What can hang from each mark
pagorok: vodap zoka
zoka: futotub pagorok
besig: pagorok zoka
mozul: besig
peke: besig pagorok zoka
futotub: kodig
kodig: besig pagorok

Every row comes from one small tree of marks. The marks that hang from a mark follow it in brackets, in alphabetical order. Every link used is in the known rows. Which tree was each row made from?
Known rows
peke{besig{pagorok{vodap}} zoka{futotub}}: [-0.56 -0.31  0.09 -0.95 -1.96 -0.67  0.47  1.57  4.31  0.40  1.93 -1.70
  0.31 -0.07 -0.15 -0.92 -1.55 -0.42  2.86  0.35 -1.93 -0.41 -0.02  0.45]
kodig{besig{zoka{futotub}} pagorok{vodap}}: [-0.36 -2.94 -0.11  0.20 -0.62 -0.69  2.82 -0.03  1.72  0.64  0.22  0.05
  0.41 -1.08 -0.23  0.40  1.55  0.09  0.55 -0.53  0.53 -1.64  0.38 -2.07]
peke{besig{pagorok}}: [-0.47  0.17 -0.25 -1.15 -1.30 -0.27 -0.02  1.49  2.30  0.14  0.49 -0.27
 -0.29 -0.20  0.02 -1.35 -0.59  0.36  0.70 -2.23 -0.70  0.16 -0.69  0.09]
kodig{pagorok{vodap zoka}}: [-0.73 -3.63  0.53  0.17 -0.31  0.16  0.58 -0.42  1.06  1.33  0.23 -1.33
  0.49  0.64 -0.78 -0.42  1.87 -0.04  1.36  2.79 -0.51 -3.04  1.12 -0.32]
zoka{futotub{kodig} pagorok}: [-0.56 -1.42 -0.44  1.36 -0.90  0.38  0.82 -0.15  1.58 -0.30  0.39 -1.10
 -0.74 -0.89 -0.01  0.95 -0.45 -1.73  2.01 -2.25 -0.48 -2.99 -0.52 -1.10]
futotub{kodig{pagorok}}: [-0.06 -2.20 -0.23  1.21  0.10  0.49  0.97 -0.98  0.74 -0.04 -1.05 -0.02
 -0.11 -0.79 -0.43  0.80  2.00  0.36  0.57 -0.74  0.29 -2.28  0.07 -0.59]
pagorok{vodap zoka{futotub{kodig{besig}}}}: [-0.33 -2.80  0.54  0.87 -1.52 -0.21  2.07 -1.04  1.74  1.12  0.49 -1.52
  0.02  0.10 -0.64  1.17  0.70 -0.93  2.05 -2.31 -1.43 -3.19 -0.01 -0.56]
besig{zoka}: [-0.67  0.09 -0.50 -0.66 -0.82  0.20  1.05  0.28  0.19  0.12 -0.09  1.14
 -0.20 -0.35  0.70  0.39 -1.19  0.30 -0.28 -0.78  0.77  0.92 -1.05 -0.83]
zoka{pagorok{vodap}}: [-0.54 -1.69  0.45  0.61 -0.75  0.55  0.41  0.14  0.86  0.31  1.02 -0.93
 -0.25  0.34 -0.37  0.73 -0.78 -0.87  1.72 -0.52 -0.30 -1.68 -0.50 -0.42]
peke{pagorok zoka{futotub{kodig}}}: [-0.50 -1.20 -0.22  0.64 -2.10 -0.31  2.12 -0.98  0.24 -0.05  1.10 -1.78
  1.06 -0.40 -0.26  0.78 -0.70 -0.46  2.85  0.68 -1.31  0.20 -0.23  0.72]
zoka{futotub pagorok{vodap}}: [-0.56 -1.52  0.34  1.15 -0.95  0.10  0.71  0.47  2.36  0.17  1.45 -1.60
 -0.33  0.02 -0.22  0.33 -1.23 -1.87  2.17  0.47 -0.55 -2.81  0.28 -0.99]
pagorok{vodap zoka}: [-0.68 -1.71  0.80 -0.06 -1.01  0.26  0.55 -0.54  1.02  1.31  0.76 -1.17
  0.38  1.13 -0.56  0.25 -0.08 -0.52  1.62  1.17 -0.97 -1.51  0.18  0.27]
futotub{kodig{pagorok{vodap zoka}}}: [-0.75 -3.61  0.33  1.03 -0.77  0.68  1.11 -1.43  1.44  0.97 -0.49 -0.98
  0.10  0.15 -0.80  0.92  1.93  0.00  1.78  0.20 -0.45 -3.51  0.23 -0.38]
besig{zoka{pagorok}}: [-1.10 -0.66 -0.73 -0.67 -0.77  0.52  0.86  0.72  0.04  0.09  0.53  0.55
 -0.48 -0.35  0.56  0.55 -1.38 -0.55  0.43 -1.50  0.64  0.10 -1.52 -1.30]
futotub{kodig{besig{zoka}}}: [ 0.03 -0.94 -0.53  0.08 -0.86  0.10  2.64 -0.89 -0.39 -0.03 -0.84  1.19
 -0.31 -1.04  0.23  1.82  0.56  0.72 -0.18 -6.00  0.35  0.11 -2.08 -1.22]
kodig{pagorok{vodap}}: [-0.10 -2.27  0.39  0.75  0.21  0.10  0.94 -0.34  1.51  0.50 -0.03 -0.56
  0.30  0.04 -0.64 -0.03  1.65  0.28  0.80  2.77  0.24 -2.00  1.06 -0.44]
mozul{besig}: [ 0.67  1.07  0.14  0.45 -0.23  0.12  0.41 -1.10 -0.38 -0.10 -0.14  0.84
 -0.53  0.10  0.40  0.51  0.55 -0.06 -0.62  2.88  0.03  0.00  0.08 -0.49]
futotub{kodig{besig pagorok{zoka}}}: [-0.18 -3.84 -0.22  0.34 -0.26 -0.10  1.92 -1.32 -0.70  0.74 -0.82 -0.63
  0.05 -0.66 -0.80  0.69  3.40  0.51  0.60 -3.43 -0.60 -2.79 -0.33 -0.84]
kodig{besig{zoka} pagorok{vodap}}: [-0.22 -2.97 -0.03 -0.23 -0.35 -0.35  2.83 -0.19  0.63  0.68 -0.10  0.78
  0.23 -0.87 -0.23  0.58  1.82  0.96  0.03 -1.36  0.65 -1.16 -0.36 -1.72]
mozul{besig{pagorok{vodap} zoka{futotub}}}: [-0.60  0.32 -0.27  0.29 -1.72  0.24  1.64  0.15  4.04  0.34  0.52  1.27
 -0.81 -0.81  0.91  1.74 -1.22 -0.67  0.10  2.82  0.55  0.16 -0.77 -2.26]
mozul{besig{zoka{pagorok}}}: [-0.34  0.50 -0.50 -0.17 -1.06  0.48  1.45 -0.47 -0.25 -0.02  0.28  1.38
 -1.07 -0.15  0.97  1.04 -0.78 -0.60 -0.27  1.33  0.64  0.07 -1.46 -1.78]

Write each row's tree
[-0.93 -0.19 -0.14 -0.67 -2.86 -0.14  1.22  0.99  2.72  0.40  1.45 -0.66
 -0.37 -0.01  0.33 -1.37 -2.25 -1.08  2.32 -1.11 -0.52 -1.61 -0.68 -0.95]
peke{besig{zoka{futotub pagorok{vodap}}}}
[-0.21 -0.64  0.78 -0.21 -3.33 -0.29  1.61 -0.36  1.06  0.70  1.45 -1.49
  0.90  0.80 -0.64 -1.42 -1.19  0.30  2.45  0.92 -1.19 -0.13 -0.08  1.23]
peke{besig pagorok{vodap}}
[-0.63 -1.33 -0.85 -0.18 -1.05  0.28  2.51  0.14  1.03 -0.04 -0.69  1.34
 -0.73 -1.84  0.33  2.60  0.52  0.81 -0.25 -6.90  0.36  0.63 -2.60 -1.68]
futotub{kodig{besig{pagorok zoka}}}
[-0.59 -2.80  0.08  0.31 -1.19  0.30  1.93 -0.44  1.80  0.88 -0.12 -0.37
 -0.35 -0.67 -0.43  2.26  1.21  0.35  1.27 -5.56 -1.01 -1.36 -1.61 -0.82]
futotub{kodig{besig{pagorok{vodap zoka}}}}
[-0.91 -2.75 -0.24  0.19 -0.15 -0.39  0.33 -0.07  0.93  0.98  0.19 -1.56
  0.43 -0.05 -0.56 -1.29  1.57 -0.82  0.88  3.03 -0.51 -2.95  1.73 -1.03]
kodig{pagorok{zoka{futotub}}}
[-0.76 -1.26 -0.37 -0.38 -1.42 -0.53  2.28  1.16  2.91  0.45  0.72  0.46
 -0.38 -1.41  0.34  1.62 -0.39 -0.08  0.37 -3.57  0.15  0.31 -1.17 -2.19]
kodig{besig{pagorok{vodap} zoka{futotub}}}
[-1.01 -1.09  0.33 -1.20 -2.34 -0.05  0.33  1.05  2.95  1.17  1.04 -1.31
 -0.02  0.76 -0.31 -1.19 -0.66 -0.02  1.93 -0.85 -1.58 -1.11 -0.48  0.35]
peke{besig{pagorok{vodap zoka}}}
[-0.77 -2.54  0.19 -0.29 -0.96 -0.73  1.41  0.77  2.17  1.15  0.99 -1.37
 -0.09 -0.56 -0.30  0.84  0.62 -0.48  1.03 -2.73 -1.15 -1.20 -0.42 -1.32]
kodig{besig{pagorok{vodap zoka{futotub}}}}
[-0.52  0.25 -0.43 -1.46 -1.65 -0.83  0.11  1.89  3.08  0.06  1.51 -1.41
  0.15 -0.45  0.06 -1.41 -1.47 -0.39  2.17 -0.42 -1.70  0.01 -0.04  0.34]
peke{besig{pagorok} zoka{futotub}}
[-0.73 -2.05 -0.33 -0.96 -0.19 -0.51  1.05  0.91 -0.08  0.85  0.31 -0.57
 -0.09 -0.71 -0.17  0.63  1.30  0.34 -0.05 -3.89 -0.88  0.02 -1.13 -0.97]
kodig{besig{pagorok{zoka}}}
[-0.78 -2.32  0.62  1.15 -1.59  0.30  1.14 -1.05  2.61  1.07  0.42 -1.68
  0.08  0.61 -0.51  0.87 -0.39 -1.35  2.58  0.00 -1.19 -3.20  0.30 -0.12]
pagorok{vodap zoka{futotub{kodig}}}
[-1.40 -2.36  0.15  0.72 -1.58  0.40  0.97  0.31  4.14  1.00  0.52 -1.41
 -0.27 -0.41 -0.29  1.42 -0.48 -0.93  2.12 -0.93 -1.02 -2.10 -0.46 -0.90]
besig{pagorok{vodap zoka{futotub{kodig}}}}
[-0.94 -3.54  0.43  0.66 -0.43 -0.14  0.80 -0.31  2.38  1.29  0.52 -1.92
  0.44  0.28 -0.70 -0.68  1.31 -0.89  1.70  3.81 -0.67 -3.75  1.89 -0.82]
kodig{pagorok{vodap zoka{futotub}}}
[-0.48 -1.95 -0.42  0.21 -1.52  0.37  2.79 -0.06  2.08  0.25 -0.42  1.04
 -0.56 -1.40  0.25  2.93  0.26  0.75  0.43 -6.35  0.28  0.10 -2.50 -1.58]
futotub{kodig{besig{pagorok{vodap} zoka}}}
[-0.69 -0.70  0.24  0.56 -1.33  0.07  0.71 -0.21  3.21  0.99  0.90 -0.62
 -0.65  0.12  0.19  1.02  0.09 -1.12  0.85  3.60 -0.79 -1.24  0.24 -1.28]
mozul{besig{pagorok{vodap zoka{futotub}}}}
[-0.94  0.07 -0.44 -0.85 -4.29 -0.65  2.09  0.37  1.02  0.43  1.14 -0.70
  0.82 -0.31  0.14 -1.84 -1.99 -0.14  1.88  0.14 -0.47  1.04 -0.31 -0.18]
peke{besig{zoka{futotub}} pagorok}
[-0.78 -1.63  0.60  0.32 -1.31 -0.09  0.54 -0.22  2.25  1.20  1.08 -1.90
  0.26  0.85 -0.48 -0.20 -0.77 -1.49  1.94  2.20 -1.17 -2.47  1.01 -0.18]
pagorok{vodap zoka{futotub}}
[-1.24 -0.94 -0.32  0.31 -1.66  0.25  1.33  0.76  2.31  0.29  1.13 -0.30
 -0.48 -0.49  0.41  0.68 -2.20 -1.51  1.65 -0.45  0.32 -1.46 -0.75 -1.74]
besig{zoka{futotub pagorok{vodap}}}
[-1.44 -0.17 -1.06 -0.54 -1.20 -0.08  0.88  1.81  3.07  0.07  0.32  0.66
 -0.48 -1.41  0.90  0.79 -1.61 -0.51  0.04 -0.97  0.61  0.73 -0.88 -2.20]
besig{pagorok zoka{futotub}}
[-0.58 -0.25 -0.27 -0.24 -0.82  0.20  0.35 -0.19  1.03  0.74  0.17  0.23
 -0.82  0.16  0.44  0.90  0.54 -0.29 -0.24  2.19 -0.49  0.05 -0.41 -1.10]
mozul{besig{pagorok{zoka}}}
[-0.38  0.15 -0.08  0.67 -1.67  0.36  1.75 -0.48  1.95  0.22  0.92  0.57
 -0.94 -0.21  0.83  1.28 -1.46 -1.50  0.86  2.92  0.32 -1.19 -0.70 -2.17]
mozul{besig{zoka{futotub pagorok{vodap}}}}
[ 0.43 -2.88 -0.30  0.82  0.33 -0.10  2.13 -1.11 -0.16  0.06 -0.98  0.16
 -0.11 -1.25 -0.60  1.03  3.15  0.82  0.04 -3.61  0.02 -2.20 -0.41 -1.02]
futotub{kodig{besig pagorok}}
[-0.89 -1.06 -1.00 -0.83 -0.80 -0.82  1.96  1.45  1.84  0.15  0.33  0.65
 -0.37 -1.81  0.68  1.04 -0.24 -0.07 -0.46 -3.89  0.26  1.04 -1.28 -2.34]
kodig{besig{pagorok zoka{futotub}}}
[-0.30 -2.48  0.12  1.74 -1.18  0.03  2.17 -0.51  1.99  0.10  0.81 -1.45
 -0.41 -0.99 -0.34  1.73  0.08 -1.37  2.29 -4.11 -0.81 -3.60 -0.79 -1.26]
zoka{futotub{kodig{besig}} pagorok{vodap}}
[-0.97 -1.88  0.83 -0.61 -4.06 -0.33  1.81 -0.55  0.50  1.50  1.83 -2.31
  1.05  1.36 -0.96 -1.72 -0.91 -0.05  3.04  1.03 -1.86 -0.71  0.04  1.45]
peke{besig pagorok{vodap zoka}}
[-0.39 -1.23  0.17  0.21 -0.61 -0.15  0.57  0.48  1.73  0.14  2.07 -2.05
  0.02  0.14 -0.11  0.41 -1.19 -1.55  3.00  1.29 -1.35 -1.92  0.16  0.05]
peke{zoka{futotub pagorok{vodap}}}
[-0.70 -0.23 -0.31  0.05 -0.82 -0.05  0.57  0.05  1.95  0.66  0.49 -0.26
 -0.75 -0.18  0.46  0.48  0.28 -1.02  0.11  2.95 -0.69 -0.68  0.12 -1.59]
mozul{besig{pagorok{zoka{futotub}}}}
[-0.06 -1.89 -0.28  1.49 -0.23 -0.03  1.03 -0.72  2.10 -0.09 -0.55 -0.67
 -0.06 -1.03 -0.30  0.38  1.40 -0.60  0.94  0.23  0.04 -3.14  0.88 -1.09]
zoka{futotub{kodig{pagorok}}}
[-0.79 -1.95 -0.31  1.06 -1.46  0.35  2.11 -0.56  3.26  0.27 -0.38  0.30
 -0.06 -0.89  0.13  1.01 -0.01 -0.45  1.29  0.19  0.59 -2.20 -0.13 -1.75]
besig{zoka{futotub{kodig{pagorok{vodap}}}}}
[-0.36 -2.13 -0.15  0.55 -1.43  0.47  2.99 -0.70  0.44  0.21 -0.07  0.44
 -0.54 -0.83  0.03  2.39  0.13  0.10  1.15 -6.04  0.03 -1.57 -2.40 -1.39]
futotub{kodig{besig{zoka{pagorok{vodap}}}}}
[-0.30 -4.05  0.37  0.22 -0.17 -0.81  1.88 -0.32  1.24  1.35  0.62 -1.80
  0.64 -0.13 -1.01 -0.42  2.59 -0.45  1.24  0.31 -0.87 -3.60  1.26 -1.24]
kodig{besig pagorok{vodap zoka{futotub}}}
[ 0.00 -1.50 -0.37  0.38 -0.37  0.01  1.72 -0.08  0.76 -0.11 -0.75  0.46
 -0.53 -1.61 -0.08  2.22  1.39  0.61  0.01 -6.51 -0.23 -0.29 -1.87 -0.99]
futotub{kodig{besig{pagorok}}}
[-0.97 -0.49  0.19 -0.33 -4.65 -0.47  2.62  0.10  2.34  0.73  1.66 -1.08
  0.90  0.15 -0.14 -1.33 -2.44 -0.29  2.65  0.96 -0.67 -0.07 -0.28 -0.08]
peke{besig{zoka{futotub}} pagorok{vodap}}
[-0.39 -1.82 -0.63  0.20 -0.98  0.34  2.71 -0.54 -0.53 -0.02 -0.38  0.75
 -0.64 -1.24  0.28  1.99  0.44  0.16  0.48 -6.83  0.18 -0.71 -2.54 -1.55]
futotub{kodig{besig{zoka{pagorok}}}}
[-1.31 -1.89  0.23 -0.41 -0.94  0.36  0.14  0.75  2.72  1.26  0.70 -1.03
 -0.16  0.50 -0.27  0.81 -0.18 -0.28  1.31 -0.06 -0.75 -0.56 -0.55 -0.47]
besig{pagorok{vodap zoka}}
